Each row was made from one path, in order. Every step used is in the known rows, and no mark comes twice. Write each row's path.
(in the rows, 100 means zero)
Known rows
kegab-keli-donan-sabik: [38,97,127,119,131,128,96,96,103,104,174,114,99,106,78,103,86,62,106,78,114,139,98,76,96,112,92,131,100,54,92,119,87,123,86]
mesabaf-povi-keli-donan: [64,138,98,108,99,95,106,134,85,100,84,92,102,112,119,156,86,90,100,83,116,134,62,95,72,138,111,103,90,112,98,114,113,123,84]
boki-rari-kegab: [87,104,85,124,110,70,109,64,92,132,111,113,94,115,102,94,107,66,79,106,105,151,95,91,112,93,84,105,129,114,99,77,117,106,89]
kegab-ruvi-kepero-sotev-vegin: [132,102,99,91,55,100,105,102,103,124,108,108,113,92,121,117,84,126,109,71,97,81,89,100,121,133,98,116,95,49,111,113,108,115,99]
deduz-keli-kegab-ruvi: [65,84,107,115,127,86,110,103,102,125,119,93,89,121,98,114,100,106,88,85,109,119,116,106,105,95,99,115,115,79,87,95,113,118,86]
keli-kegab-ruvi-kepero: [68,94,103,111,86,98,124,118,103,131,126,86,99,119,125,122,113,104,134,94,111,106,101,85,104,96,111,117,113,69,112,111,102,108,72]
memi-donan-sabik-kegab: [66,106,80,93,133,124,109,79,98,83,163,106,106,90,106,91,102,92,102,56,111,107,102,82,80,108,70,152,94,88,98,112,119,120,122]
sotev-kepero-ruvi-kegab-keli: [88,101,105,98,93,64,120,101,121,139,148,82,91,108,134,142,94,130,103,85,101,129,85,69,110,113,143,146,94,46,86,96,121,103,89]
rari-boki: [99,106,97,93,97,89,114,106,95,98,100,106,102,114,115,83,96,87,79,114,113,117,97,88,105,91,113,119,101,116,102,127,88,102,113]
boki-rari: [103,112,103,105,116,96,94,82,98,116,112,109,95,96,110,108,90,99,86,94,104,125,116,95,110,99,82,96,129,113,100,69,122,105,90]
sabik-kegab-keli: [64,101,99,107,109,112,114,80,112,138,133,92,65,116,111,103,91,107,84,86,128,111,104,86,96,101,102,132,96,86,72,107,113,105,118]
sabik-kegab-keli-povi: [58,119,104,103,91,121,113,102,114,138,136,90,98,103,133,113,94,90,81,87,131,100,112,89,109,113,101,110,96,97,74,131,129,119,100]
sabik-kegab-ruvi-kepero: [71,89,91,86,78,115,128,84,111,138,130,78,82,117,151,119,113,139,122,90,112,96,101,77,94,89,108,129,97,76,103,103,107,100,102]
boki-rari-kegab-ruvi: [86,77,96,129,104,86,111,61,94,147,134,96,100,116,123,88,108,79,86,89,112,169,80,87,125,78,91,120,124,100,112,75,112,108,88]
boki-rari-kegab-keli-povi-mesabaf: [76,132,108,123,109,103,112,83,89,165,131,106,117,128,125,129,73,51,64,109,132,184,87,72,116,112,108,127,109,125,87,112,126,137,86]
keli-donan: [54,112,105,113,92,96,106,113,95,94,119,107,115,99,86,102,100,73,112,84,104,106,95,93,89,108,89,85,105,92,97,107,109,99,92]
memi-donan-sabik-kegab-keli: [50,101,94,100,144,133,111,70,106,105,183,97,78,97,105,99,87,94,95,60,125,127,108,76,85,113,77,171,92,78,83,122,109,126,123]
keli-deduz: [114,113,111,113,100,115,100,137,108,78,110,128,102,98,94,114,105,88,93,89,114,91,108,99,100,100,93,91,107,85,108,108,108,116,79]
memi-donan-keli-kegab-ruvi-kepero-sotev-vegin: [100,121,82,125,112,95,110,109,105,127,141,130,113,87,106,130,76,93,117,56,112,107,101,110,104,163,77,138,108,41,106,143,117,140,107]
memi-donan-sabik-kegab-ruvi-kepero-sotev-vegin: [101,106,81,82,91,118,113,78,103,108,171,111,115,83,126,107,87,118,111,28,107,91,90,80,100,141,67,168,92,40,107,128,125,134,123]
sotev-vegin: [122,100,95,101,75,82,97,84,114,105,95,133,99,109,106,100,99,90,87,73,116,80,102,116,110,107,78,96,93,91,98,94,112,115,107]
ruvi-kegab-keli-donan: [33,110,112,129,102,69,117,108,105,135,138,85,90,108,101,107,92,64,119,81,133,124,101,75,74,108,102,113,128,64,75,112,98,102,86]
kegab-keli: [84,95,114,110,111,108,101,92,110,127,121,93,73,104,102,104,83,98,95,102,118,122,105,91,104,106,109,118,98,89,86,108,90,105,104]
kepero-ruvi: [111,93,104,87,97,90,105,122,109,91,110,75,132,83,117,106,88,116,101,90,81,111,90,99,106,102,121,115,87,88,107,96,106,101,93]
povi-keli-deduz: [115,121,110,120,111,114,102,157,95,84,77,139,83,112,99,145,89,101,74,93,122,120,84,101,77,116,113,105,105,81,111,103,105,130,89]
memi-donan: [82,111,91,96,108,92,107,99,99,82,114,89,102,81,106,91,90,94,112,83,104,109,99,95,88,116,82,113,99,119,100,111,110,104,109]
mesabaf-povi-keli-donan-sabik-kegab-ruvi: [47,108,98,105,119,142,110,109,83,112,154,89,106,124,140,148,104,100,95,40,128,155,53,77,78,112,106,154,75,69,107,115,114,147,95]
keli-donan-memi: [60,123,98,129,132,133,100,84,94,78,128,121,116,115,85,88,103,64,119,80,104,111,96,101,82,109,103,114,95,93,102,114,98,96,82]
mesabaf-povi-keli-kegab-ruvi-kepero: [79,120,92,105,92,97,125,139,91,138,92,69,85,129,157,174,99,117,121,93,121,132,67,85,86,126,134,136,96,90,116,118,106,140,66]
kegab-ruvi-kepero-sotev: [110,103,103,89,82,114,108,116,91,120,109,76,117,83,116,116,85,135,121,99,79,105,85,84,112,127,118,119,104,56,113,117,95,100,92]

Write each row's path
[105,98,98,90,100,57,116,126,109,111,109,64,139,89,125,112,100,112,114,87,96,100,92,89,86,92,126,121,114,70,102,97,102,98,84] -> kepero-ruvi-kegab
[113,99,101,83,82,88,108,103,112,97,128,104,115,105,122,134,102,136,94,83,70,114,79,89,125,113,133,118,74,73,107,86,132,99,96] -> sotev-kepero-ruvi
[96,138,114,86,81,89,121,130,105,147,145,82,135,121,154,177,79,113,93,84,111,142,77,61,111,125,157,149,74,70,90,122,139,128,83] -> sotev-kepero-ruvi-kegab-keli-povi-mesabaf
[83,108,84,80,116,136,115,97,90,103,172,79,120,72,123,111,89,124,124,58,91,112,86,65,90,135,89,173,96,46,110,132,114,120,114] -> memi-donan-sabik-kegab-ruvi-kepero-sotev
[77,84,106,125,101,103,113,117,97,120,132,92,109,116,102,97,110,88,107,70,115,120,93,96,113,87,102,110,109,79,109,99,109,115,81] -> keli-kegab-ruvi
[88,132,120,99,97,134,103,117,95,133,117,93,121,112,119,139,67,84,84,107,128,133,92,82,105,118,119,123,78,110,89,136,108,130,95] -> kegab-keli-povi-mesabaf
[101,106,120,114,109,81,115,153,125,112,136,83,112,89,123,128,88,96,103,77,128,116,99,84,91,106,126,131,119,44,95,110,102,118,64] -> kepero-ruvi-kegab-keli-deduz
[103,96,93,83,104,145,110,98,90,122,158,88,120,94,115,117,101,132,112,74,88,101,89,69,106,118,109,158,96,25,112,120,103,117,104] -> donan-sabik-kegab-ruvi-kepero-sotev
[34,82,106,111,110,141,110,93,97,104,187,106,120,110,103,94,115,80,106,38,115,127,87,77,97,83,85,134,94,50,106,106,113,118,100] -> keli-donan-sabik-kegab-ruvi
[87,118,100,115,94,94,120,156,75,136,88,93,106,108,103,149,80,121,103,90,97,132,67,84,86,140,139,135,112,51,117,120,107,126,88] -> povi-keli-kegab-ruvi-kepero-sotev
[50,128,101,121,161,121,98,64,100,84,120,122,90,124,85,103,94,88,101,94,97,113,119,108,77,118,99,115,100,95,78,111,103,99,83] -> deduz-keli-donan-memi
[117,111,90,128,101,105,103,113,105,144,126,146,110,104,102,139,88,98,105,70,107,99,95,113,119,145,98,125,111,23,104,133,106,139,98] -> donan-keli-kegab-ruvi-kepero-sotev-vegin
[107,136,105,89,85,123,99,127,84,109,96,98,146,110,119,133,84,84,89,105,109,115,89,91,100,112,112,103,80,122,103,126,120,126,91] -> keli-povi-mesabaf
[83,108,95,117,106,101,112,141,86,127,94,78,100,128,134,150,99,102,96,72,128,144,62,97,96,115,127,129,89,101,111,107,116,143,77] -> mesabaf-povi-keli-kegab-ruvi
[119,115,103,131,142,137,86,126,111,88,119,155,92,97,94,132,99,89,86,101,115,106,115,115,96,111,96,102,108,65,104,123,92,128,88] -> donan-keli-deduz
[86,103,98,95,140,120,97,93,94,71,152,108,114,81,95,92,93,84,114,75,100,119,100,88,88,117,75,140,95,92,110,114,97,122,103] -> memi-donan-sabik
[40,105,117,113,101,60,122,124,116,125,147,62,122,94,115,115,81,81,119,74,116,133,88,74,82,109,124,126,116,53,83,110,101,102,77] -> kepero-ruvi-kegab-keli-donan
[59,108,89,129,140,114,119,108,104,126,151,104,85,101,127,133,98,97,141,91,116,130,108,92,86,121,94,145,113,73,109,136,96,125,92] -> memi-donan-keli-kegab-ruvi-kepero
[102,125,104,115,128,129,84,119,103,114,112,124,123,87,121,127,94,83,92,116,102,107,107,114,109,120,100,92,100,92,99,141,101,123,89] -> donan-keli-povi
[79,114,120,106,93,115,101,116,110,128,125,91,109,94,124,116,84,81,93,105,119,108,103,93,120,116,108,99,96,102,87,132,106,119,81] -> kegab-keli-povi
[101,138,111,79,118,108,100,111,91,117,86,102,123,116,115,152,74,106,72,118,101,111,112,99,96,121,109,105,86,123,80,121,122,132,95] -> deduz-keli-povi-mesabaf
[25,122,96,134,143,150,113,60,107,114,161,111,78,133,97,92,97,72,102,65,134,126,105,86,79,110,106,146,88,81,74,125,112,100,100] -> sabik-kegab-keli-donan-memi
[74,150,90,122,142,134,100,102,81,84,93,103,101,129,117,139,89,79,108,79,115,141,64,102,67,140,124,133,77,115,105,125,105,123,76] -> mesabaf-povi-keli-donan-memi
[46,115,109,102,122,81,106,96,102,96,106,110,88,107,85,120,89,95,92,100,96,106,117,99,83,118,85,86,107,95,74,99,112,100,96] -> deduz-keli-donan
[51,124,104,126,127,101,120,82,116,116,177,105,104,127,122,133,96,92,122,60,107,143,80,72,95,120,146,158,88,38,90,109,120,99,72] -> sotev-kepero-ruvi-kegab-keli-donan-memi
[76,125,110,92,124,164,104,97,94,132,164,106,122,123,120,137,81,82,73,78,131,133,98,71,98,112,109,160,71,81,86,138,117,146,104] -> donan-sabik-kegab-keli-povi-mesabaf
[48,112,99,96,98,138,112,109,89,112,174,97,131,92,105,119,98,103,122,54,89,113,84,63,91,124,98,142,103,18,107,127,114,113,96] -> keli-donan-sabik-kegab-ruvi-kepero-sotev
[96,128,116,90,96,85,118,145,104,142,126,57,157,102,146,150,67,92,98,95,122,140,85,72,90,115,147,144,95,81,90,134,110,131,79] -> kepero-ruvi-kegab-keli-povi-mesabaf
[81,114,117,100,93,73,116,140,117,142,131,52,146,79,148,124,81,92,107,91,115,113,94,84,105,111,134,119,110,72,87,129,108,116,67] -> kepero-ruvi-kegab-keli-povi
